Each row was made from one walk, in order. Every step used is in the known rows, and no mark comes twice. Write each row's walk.
Known rows
befo/masi/ritu/gizep/tegim: [-5.352 -2.081  2.770  1.358 -5.538  0.500 -0.098  0.747 -1.563  0.749
 -4.138 -2.641 -0.527  2.364  0.609 -1.729  1.128 -2.644 -2.382  1.598
  3.903 -3.893 -0.681  2.257  4.546]
gizep/ritu/masi: [-4.298  0.240  0.057  2.216 -4.019  1.218 -0.028  0.553 -1.644 -1.151
 -5.439 -0.843  0.181  0.066  0.672 -0.297  0.141  0.952 -2.986  2.178
  1.185 -3.833 -1.026  4.221  1.501]
birafev/ruba/bemi: [-3.671  3.102 -0.344  4.051 -3.795  2.891  0.103  1.513  0.680 -2.678
 -5.432  1.396 -1.163 -2.636  1.303  0.054 -0.748  1.259 -1.280  2.488
 -0.703 -2.336 -2.654  3.768  1.247]
ritu/masi/pegug/birafev/ruba/bemi: [-1.549  1.078 -0.593  3.154 -2.707 -1.665 -0.457  0.154  0.552 -4.201
 -5.894 -0.975 -0.217 -1.421  0.602  2.051 -0.230  1.097 -0.259  3.819
  0.441 -3.055 -2.563  0.200  1.078]
befo/tegim: [-4.389  2.165  0.561  1.827 -3.841  2.347 -0.741  0.800  1.002 -1.518
 -4.876 -0.647 -0.959 -0.420  0.229 -0.797 -0.769 -0.262 -2.645  1.904
  0.814 -3.113 -1.620  2.578  2.095]
pegug/masi/ritu/gizep: [-4.809 -0.825  1.338  2.521 -4.216  0.033  0.275  1.305 -0.932  1.250
 -3.936 -2.170 -0.814  1.666  0.107 -1.036  2.136 -1.188 -2.815  1.566
  2.186 -3.320 -0.824  1.723  3.422]
gizep/tegim/befo/masi: [-3.148 -0.423  0.790  1.848 -5.503  1.570 -1.067  1.081 -0.256 -1.022
 -4.485 -1.548 -0.948  1.091 -1.356 -0.912 -0.491 -2.697 -1.649  0.354
  2.855 -2.720 -1.116  2.323  1.833]
masi/ritu/gizep/tegim/befo: [-6.922 -1.024  1.924  1.881 -5.439  1.479 -0.957  1.403  0.227 -0.075
 -3.623 -2.796 -2.242  2.625 -0.392 -2.326  1.553 -3.542 -2.788  0.767
  3.058 -2.390 -1.899  1.624  3.099]
ritu/masi: [-2.962  1.622 -0.614  2.894 -3.862  0.789 -0.838  0.862 -0.477 -1.445
 -6.201 -0.881  0.668 -1.044  0.231 -0.217 -0.792  0.820 -2.498  2.624
  1.125 -2.459 -1.016  3.003  1.636]
gizep/tegim/befo/masi/pegug/birafev: [-1.832 -1.406  0.715  0.543 -4.628 -1.007 -1.133  0.327  0.488 -2.214
 -4.208 -2.460 -0.853  2.451 -1.688 -0.059 -0.282 -3.546 -0.810  1.026
  3.301 -3.034 -2.198 -0.630  1.933]
bemi/ruba: [-3.475  2.021 -1.257  3.442 -5.289  3.735 -1.310  1.516  1.405 -0.754
 -5.442 -1.223 -0.182 -1.824  0.958 -0.991 -0.729  0.297 -2.684  1.205
  0.824 -2.125 -1.977  2.558  3.336]
ritu/gizep/tegim/befo/masi/pegug: [-4.166 -2.370  1.883  1.805 -4.950 -0.339 -0.767  0.949 -0.715 -2.121
 -3.887 -2.132 -0.505  2.561 -0.755 -0.576  0.108 -3.780 -1.600  0.825
  3.843 -2.814 -1.403  0.500  2.481]
tegim/befo/masi/pegug/birafev/ruba: [-0.986 -1.473  0.059  2.815 -3.572 -1.323 -0.387  1.152  1.564 -2.332
 -4.285 -1.306 -1.236  0.689 -1.579  1.621  0.572 -1.740 -1.565  2.057
  2.014 -4.042 -3.023 -1.257  1.011]
gizep/ritu/masi/pegug/birafev: [-2.882 -0.855 -0.024  1.087 -3.257 -1.356 -0.058 -0.193 -0.962 -2.360
 -5.116 -2.051  0.180  1.425  0.107  0.502  0.241  0.025 -2.112  2.748
  1.748 -4.419 -2.047  1.099  1.704]
masi/pegug/birafev/ruba/bemi/mirok: [-1.788  1.919  0.442  2.288 -4.054  0.592  0.379  0.875  0.727 -3.447
 -5.778  0.165 -1.584 -0.650  0.958  0.421 -1.230  1.204 -1.435  3.558
 -1.225 -2.049 -2.972  0.422  1.568]
pegug/masi: [-2.564  1.219 -0.221  2.601 -4.303  1.652  0.165  1.215 -0.365 -0.348
 -4.612 -0.433 -0.262 -0.330 -0.312 -0.384 -0.061  0.356 -2.159  1.321
  0.508 -2.653 -1.198  3.034  1.807]
masi/pegug/birafev/ruba: [-2.435  0.679 -0.383  2.488 -3.952  0.484  0.375  1.005  1.497 -2.709
 -4.510 -0.571 -1.067 -0.652  0.328  0.719 -0.223  0.088 -2.164  3.193
  0.483 -3.756 -3.737  0.424  1.725]
birafev/pegug/masi: [-2.107  0.538 -0.647  2.339 -3.573  1.340  1.777  0.372 -0.473 -1.884
 -3.849 -0.076 -0.352 -0.105  0.709  0.722  0.392  0.664 -1.475  2.408
 -0.092 -2.812 -1.314  3.051  0.953]
mirok/bemi/ruba: [-3.710  2.100 -1.245  4.921 -5.162  3.664 -0.833  0.417  1.005 -0.814
 -6.552 -1.012 -1.385 -2.561 -0.024 -1.415 -1.323  0.355 -2.829  0.546
  1.124 -1.519 -1.354  2.724  4.384]
tegim/befo/masi/pegug/birafev/ruba/bemi: [-0.964  0.126 -0.127  3.185 -2.703 -1.536 -0.853  0.897  1.357 -3.449
 -4.940 -0.365 -1.352 -0.088 -1.214  1.779  0.133 -1.346  0.020  1.891
  1.363 -3.256 -2.925 -0.907  0.714]
gizep/tegim/befo/masi/pegug: [-2.262 -1.069  1.466  1.234 -4.616  0.836 -0.868  0.497 -0.024 -2.104
 -4.108 -1.651 -1.236  2.243 -1.261  0.498 -1.298 -3.169 -1.183  1.037
  2.547 -2.196 -1.286  1.073  1.851]
ruba/birafev/pegug/masi/ritu/gizep/tegim: [-5.204 -2.092  1.485  1.359 -4.126  0.076  2.305  0.958 -1.074 -0.601
 -2.317 -2.962 -1.437  2.695  2.466 -0.697  2.504 -1.909  0.049  2.328
  1.258 -4.009 -0.970  0.850  2.284]
gizep/ritu/masi/pegug: [-3.125 -0.406  0.690  1.694 -3.164  0.415  0.302 -0.095 -1.507 -2.195
 -5.121 -1.157 -0.027  1.255  0.618  0.982 -0.646  0.346 -2.510  2.726
  1.126 -3.477 -1.099  2.823  1.272]
ruba/birafev/pegug: [-3.189  2.488 -1.160  2.362 -2.616  2.041  1.714  1.559  0.816 -2.877
 -4.664  0.799 -0.364 -0.658  2.537 -0.474 -0.778  0.335  0.029  3.332
 -0.964 -2.843 -2.063  2.133  0.146]
ruba/birafev/pegug/masi: [-2.079  1.087 -0.958  2.500 -2.610  0.856  2.133  1.296 -0.020 -2.013
 -3.902 -0.190 -0.395 -0.060  1.768  0.508  0.344  0.474  0.382  2.602
 -0.883 -3.284 -1.354  1.621  0.146]

Write each row's walk
[-5.235 -1.706  1.259  2.365 -5.658  0.363 -1.232  1.562 -0.795 -1.050
 -4.392 -1.888 -0.271  1.438 -0.881 -1.957  0.743 -3.254 -2.195  0.354
  3.956 -3.232 -1.342  1.967  2.463]	ritu/gizep/tegim/befo/masi
[-2.806  0.417  0.951  1.972 -4.005  1.269  0.291  0.759 -0.318  1.256
 -4.124 -1.818 -1.505  1.350 -0.337  0.036  0.902 -0.462 -2.407  1.675
  0.896 -2.785 -0.761  2.301  2.731]	pegug/masi/ritu
[-2.311  1.998 -0.317  2.837 -2.963  0.350 -0.055  0.698  1.236 -3.949
 -5.246  0.418 -1.256 -1.371  0.759  0.925 -0.590  0.382 -0.441  3.103
 -0.180 -2.783 -3.506  0.725  1.446]	masi/pegug/birafev/ruba/bemi
[-6.834 -0.481  2.106  1.546 -5.792  1.987 -0.118  1.076 -0.757  0.119
 -3.979 -2.466 -1.326  1.812  1.104 -2.456  0.935 -2.121 -2.918  1.767
  2.667 -2.936 -1.627  2.736  4.136]	masi/ritu/gizep/tegim
[-3.307  2.003 -2.154  4.806 -3.603  2.968  1.237  0.473  1.550 -2.555
 -5.730 -0.498 -1.444 -2.129  2.268 -0.567 -0.961  0.456 -0.360  1.795
 -0.366 -2.004 -1.342  1.370  2.669]	mirok/bemi/ruba/birafev/pegug
[-3.849 -3.773  1.387  2.431 -5.214 -1.910 -0.417  1.254  0.337 -2.472
 -3.226 -2.789 -0.963  1.856 -0.950  0.137  1.784 -3.373 -1.624  1.429
  3.944 -4.648 -3.136 -1.215  2.379]	ritu/gizep/tegim/befo/masi/pegug/birafev/ruba
[-0.994  0.475  0.339  2.708 -2.836 -1.042  0.012  0.496  0.351 -3.234
 -5.461  0.186 -0.486 -0.866  0.342  1.621 -0.490  0.028  0.015  2.892
  0.962 -3.757 -2.691  0.234  1.661]	befo/masi/pegug/birafev/ruba/bemi
[-2.316 -0.127 -0.890  4.372 -3.301  1.449  1.979  0.142  0.866 -0.076
 -4.187 -2.878 -2.815  0.119  1.430  0.767  1.177 -0.342 -0.021  1.429
 -0.057 -2.492 -0.244 -0.041  3.549]	mirok/bemi/ruba/birafev/pegug/masi/ritu
[-2.812 -0.321  0.033  2.580 -2.749 -1.191  0.388 -0.143 -0.703 -3.860
 -5.155 -0.985 -0.758 -0.334  0.938  1.880  0.690  1.082 -0.784  3.241
  0.403 -4.502 -2.617  1.347  1.049]	gizep/ritu/masi/pegug/birafev/ruba/bemi
[-2.081 -0.333 -0.844  2.780 -3.382  1.605  1.154  1.163  1.014  0.041
 -3.152 -3.155 -1.538  0.770  2.378  1.116  1.733 -0.330  0.182  2.106
 -0.389 -3.320 -0.754 -0.153  2.352]	bemi/ruba/birafev/pegug/masi/ritu
[-2.360  0.409  0.143  1.763 -2.366  0.586  2.335  0.976  0.084 -0.417
 -3.202 -1.483 -1.652  1.657  1.828  0.905  1.281 -0.297  0.166  2.932
 -0.589 -3.366 -0.942  0.888  1.051]	ruba/birafev/pegug/masi/ritu
[-4.516 -1.452  1.702  2.597 -3.804 -0.669 -1.101  1.660 -0.197  0.828
 -4.605 -2.115 -0.967  2.259 -0.939 -1.150  1.822 -3.079 -2.808  1.054
  3.579 -3.301 -1.040  0.674  2.777]	tegim/befo/masi/ritu/gizep
[-1.201  0.341  1.004  1.752 -3.230  0.623 -0.011  0.639 -0.338 -1.712
 -5.280 -0.148  0.298  0.737  0.033  0.737 -1.884 -0.790 -1.645  2.460
  1.608 -2.814 -1.032  1.704  2.051]	befo/masi/pegug
[-4.330 -1.569 -0.249  4.783 -3.561  0.240  1.868  0.533  0.190 -0.104
 -4.034 -3.130 -2.036  0.501  1.810 -0.201  2.413 -0.830 -0.482  1.258
  1.147 -3.134 -0.336 -0.492  4.140]	mirok/bemi/ruba/birafev/pegug/masi/ritu/gizep
[-3.624  2.458 -1.819  5.067 -4.254  3.169 -0.363  1.422  1.635 -0.841
 -6.540 -1.010 -1.545 -2.484  1.021 -1.680 -1.389  0.065 -0.901  0.791
  0.183 -1.740 -1.364  1.196  3.578]	mirok/bemi/ruba/birafev
[-1.630  0.561 -0.633  1.639 -3.102 -1.948 -0.821  0.090  0.210 -2.734
 -5.924 -1.911  0.612  0.319 -0.156  0.545 -0.551 -0.074 -1.657  3.323
  1.663 -2.907 -1.917 -0.016  1.838]	ritu/masi/pegug/birafev
[-1.750 -2.373  0.741  1.955 -5.161 -0.727 -0.384  0.726  1.082 -2.494
 -3.404 -2.479 -1.739  1.473 -1.373  1.166  0.448 -2.707 -1.076  1.528
  2.709 -4.220 -2.965 -0.853  1.670]	gizep/tegim/befo/masi/pegug/birafev/ruba
[-3.415  2.686 -0.954  3.413 -3.839  1.109 -0.239  1.305  1.176 -2.809
 -5.770  0.742 -1.018 -2.461  0.680 -0.495  0.045  1.048 -1.022  2.466
  0.027 -3.303 -3.621  2.011  1.488]	pegug/birafev/ruba/bemi
[-2.955 -1.797  0.005  2.369 -3.618 -1.014  0.775  0.107 -0.423 -2.642
 -4.426 -1.688 -0.559  0.416  0.446  1.724  1.057  0.739 -2.526  3.364
  1.315 -5.337 -2.674  1.097  1.304]	gizep/ritu/masi/pegug/birafev/ruba
[-1.915  0.600 -1.911  3.445 -3.632  1.831  1.048  1.523  1.061 -1.530
 -3.636 -1.688 -0.412 -0.901  2.299  0.692  0.841  0.483  0.402  1.835
 -0.662 -3.115 -1.267  0.581  1.504]	bemi/ruba/birafev/pegug/masi
[-5.273 -3.040  1.697  1.639 -4.765  0.052  1.059  0.503 -0.625 -0.845
 -1.798 -3.382 -2.297  3.482  0.022 -0.211  3.158 -3.052 -1.705  1.116
  2.510 -2.989 -1.174  1.206  2.138]	birafev/pegug/masi/ritu/gizep/tegim/befo
